What can hang from each mark
M: R U
P: M N U Z
Z: M P
N: M Z
R: Z
U: P Z

Known rows, with every way that one mark hangs from another
P(U): [-12 -23   2   6  -6 -26  24  12  20  18  -2 -24 -19 -11 -30  13   2  13]
N(M Z(P)): [-12  -2   4  21  17 -47  21  20   9  57 -12 -27 -22 -14   6  -1  14 -43]
R(Z): [-25  -5 -10  24  -6 -36  18  16 -33 -34   5 -14  12 -11 -15 -11  12   8]
N(M(R(Z))): [-50  16   3  26  49 -38  29  22 -52  46  16  -2 -17 -13  24  -1  -4 -13]
R(Z(M(U) P(N))): [ -8 -19 -32  53  39 -38  10  36  20  -6 -32 -32 -21 -14 -30 -42  33 -18]
Z(M(R U) P(N)): [ -8 -23 -26  48  61 -39  15  52  49  62 -46 -40 -40 -22  -4 -45  50 -52]
M(U): [-15 -12 -11   3   6 -44   0  25   7  14 -23 -35 -18  -9  -9 -24  32 -23]
U(P Z): [ -7 -30 -17  42 -17 -24  -5  41  20 -14  15 -28  83   5 -18 -12  -8 -43]
N(Z(P(M(R)))): [-12   1 -11  34 -11 -52  42  34  33  61 -13 -26  -1 -25  -1  -2  46 -35]
N(M(R U) Z(P)): [-38   6  -1  15  51 -58  20  30  10 107 -32 -30 -50 -23  39  -8  33 -52]
U(Z(P(M N))): [  4 -24 -23  67 -16 -28  17  38  34  19  14 -12  67   2 -33 -21   1 -39]
N(M(R)): [-36   8   7  18  48 -36  25  28 -28  70  10 -11 -23 -11  27  -1   1 -34]
N(Z(P(M U))): [  2 -13  -6  25 -24 -43  42  19  57  53  -9 -30 -10 -20 -36  15  30  -5]
Z(M P(N)): [ 20 -30 -23  54  28 -27  17  42  47  13 -29 -37 -12 -11 -42 -35  27 -44]
U(P(N) Z(M(R))): [-10 -34 -23  70  24 -13   6  64  73  30  11 -30  59  -2  -2 -30  15 -57]
U(P): [-12 -13 -12  29 -13 -26   2  40   8   1  -7 -36  28  -4 -38 -16  17 -44]
N(Z(M)): [ 18 -21  -6  13   1 -41  24  28  71   8 -13 -42 -17 -18   7  -6  47 -18]
Z(M(U)): [ 15 -20 -20  12  32 -43   7  34  43   1 -20 -44 -28 -14 -10 -24  39 -23]
U(Z): [ -1 -30  -9  27 -15 -34   5  23   9 -19  15 -15  59   0   2  -6 -12 -17]
M(R U(Z(P))): [-26 -22 -22  32  30 -50   5  37  -2  38 -24 -22  28 -15  28 -19  12 -38]
U(Z(M(R) P)): [ 14 -35 -25  51  37 -40  18  39  24   5  -6 -22  46 -15  13 -12  -1 -35]
P(Z(M)): [ 19 -28 -13   8   4 -32  28  30  36   6  20 -38 -22  -3 -15  -3  12  -8]

Rows
[-22 -25 -11  35 -32 -10  11  50  38  44  13 -39   6   9 -44 -24  14 -44] -> U(P(N Z))
[ -5  -4 -18   5 -20 -43  28  32  28  54  29 -32 -15   1 -20  -7  26 -11] -> P(M(U) Z)
[ -1 -14  -4  17  18 -44  33  36  64  34 -14 -36 -25 -27  30  -4  52 -21] -> N(Z(M(R)))
[ -8 -33 -15  50  46 -22  37  42  60  66 -28 -30 -41 -22 -25 -11  22 -20] -> Z(M(R) P(N U))
[-16   3 -16  27   0 -59  31  37  41  73 -27 -33 -16 -26   9 -12  58 -39] -> N(Z(P(M(R U))))
[-29 -20  -6  53  -5 -15  41  36  70  85  35  -2  30  -6 -13   8   4  -1] -> P(M(R) N U(Z))
[ -9 -10 -11  33 -37 -20  39  39  50  60  43 -22  -7   6 -37 -13  22 -18] -> P(M N Z)
[-18  -1 -24  64  -5 -33  29  32  -6   7   3 -10  17  -9 -53 -26  21 -14] -> R(Z(P(M N)))
[  0 -23 -12  10  19 -33  37  39  28  40  19 -33 -28 -11  12  -1  16 -12] -> P(Z(M(R)))
[-44 -23  10  40  33 -12  26  26  35  98  26   0   2   0  13  10 -25 -11] -> P(N(M(R)) U(Z))
[-51 -12 -10  47  23 -28  35  28 -14  45 -18  -9 -19 -21 -13  -7  11   4] -> M(R(Z(P(N U))))
[-52   4 -15  17  28 -48  16  30 -29  22 -16 -18 -17 -22  23 -19  35  -3] -> M(R(Z) U)
[ 12 -38  -6  -1  -1 -24  39  20  57  32  25 -37 -43  -5 -28  22  -2  24] -> P(U Z(M))
[  4 -16 -33  37  43 -50  11  28  -4 -26 -30 -34 -13 -18 -24 -30  26 -10] -> R(Z(M(U) P))
[ 31 -42 -27  49  20 -38  10  31  31 -26  -1 -28  54  -7 -12 -13  -8 -32] -> U(Z(M P))
[-26 -29   8  36  17 -10  18  19  45  66  26  -6   8   8  -9   8 -29  -7] -> P(N(M) U(Z))
[-43  -4  -9  31  50 -38  -3  43   0  76  11 -21  25  -2  34 -12  -3 -59] -> N(M(R U(P Z)))
[  2 -43  -5  19  -5  -8  37  31  86  57  19 -37 -52   0 -39   6   7  13] -> P(N U Z(M))
[-38  -2 -16  28  -6 -30  37  48  47 114  23 -24 -30  -4  -2 -21  42 -25] -> P(M(R U) N Z)
[-62  17  -9  29  59 -41   8  39 -34  64   2 -19 -19 -11  16 -17  14 -38] -> N(M(R(Z) U(P)))
[ -2 -35   2  24  -1 -17  33  27 114  53 -13 -36 -46 -14 -20   0  40   4] -> P(N(Z(M)) U)
[-31  -4  -9  36 -15 -22  49  47  38  96  38 -16 -14  -3 -13 -10  28 -22] -> P(M(R) N Z)
[-20 -17  -7  28  21 -35  20  46  92  71 -29 -39 -45 -20  22 -30  69 -35] -> P(N(Z(M(R U))))
[  3 -13 -15  33  -5 -35  37  21  23  39  -2 -23   1 -13 -61   9   7  -6] -> Z(P(M U))
[-39   5  -7  31   4 -32  54  22   6  47  28  -3  -7 -20 -20  20  14  30] -> P(M(R(Z)) U)
[-26  11 -16  22  20 -48  28  39  15  68   2 -22 -11 -18   2 -13  47 -26] -> P(M(R U))
[ -3  -6 -19  29 -35 -26  27  46  30  42  40 -35  27   5 -49  -3  17 -34] -> U(P(M Z))
[  5 -50  -8  43   7  -9  17  30  89  22  12 -22  14  -1 -23  -1  -2   4] -> P(N U(Z(M)))
[-53  -8 -10  33   7 -33   5  58  59  88 -33 -42 -21 -16  13 -34  67 -58] -> M(R U(P(N(Z))))
[-34 -25 -21  46  26 -40   4  44  17  53 -28 -21  23 -11  22 -32  18 -47] -> M(R U(Z(P(N))))
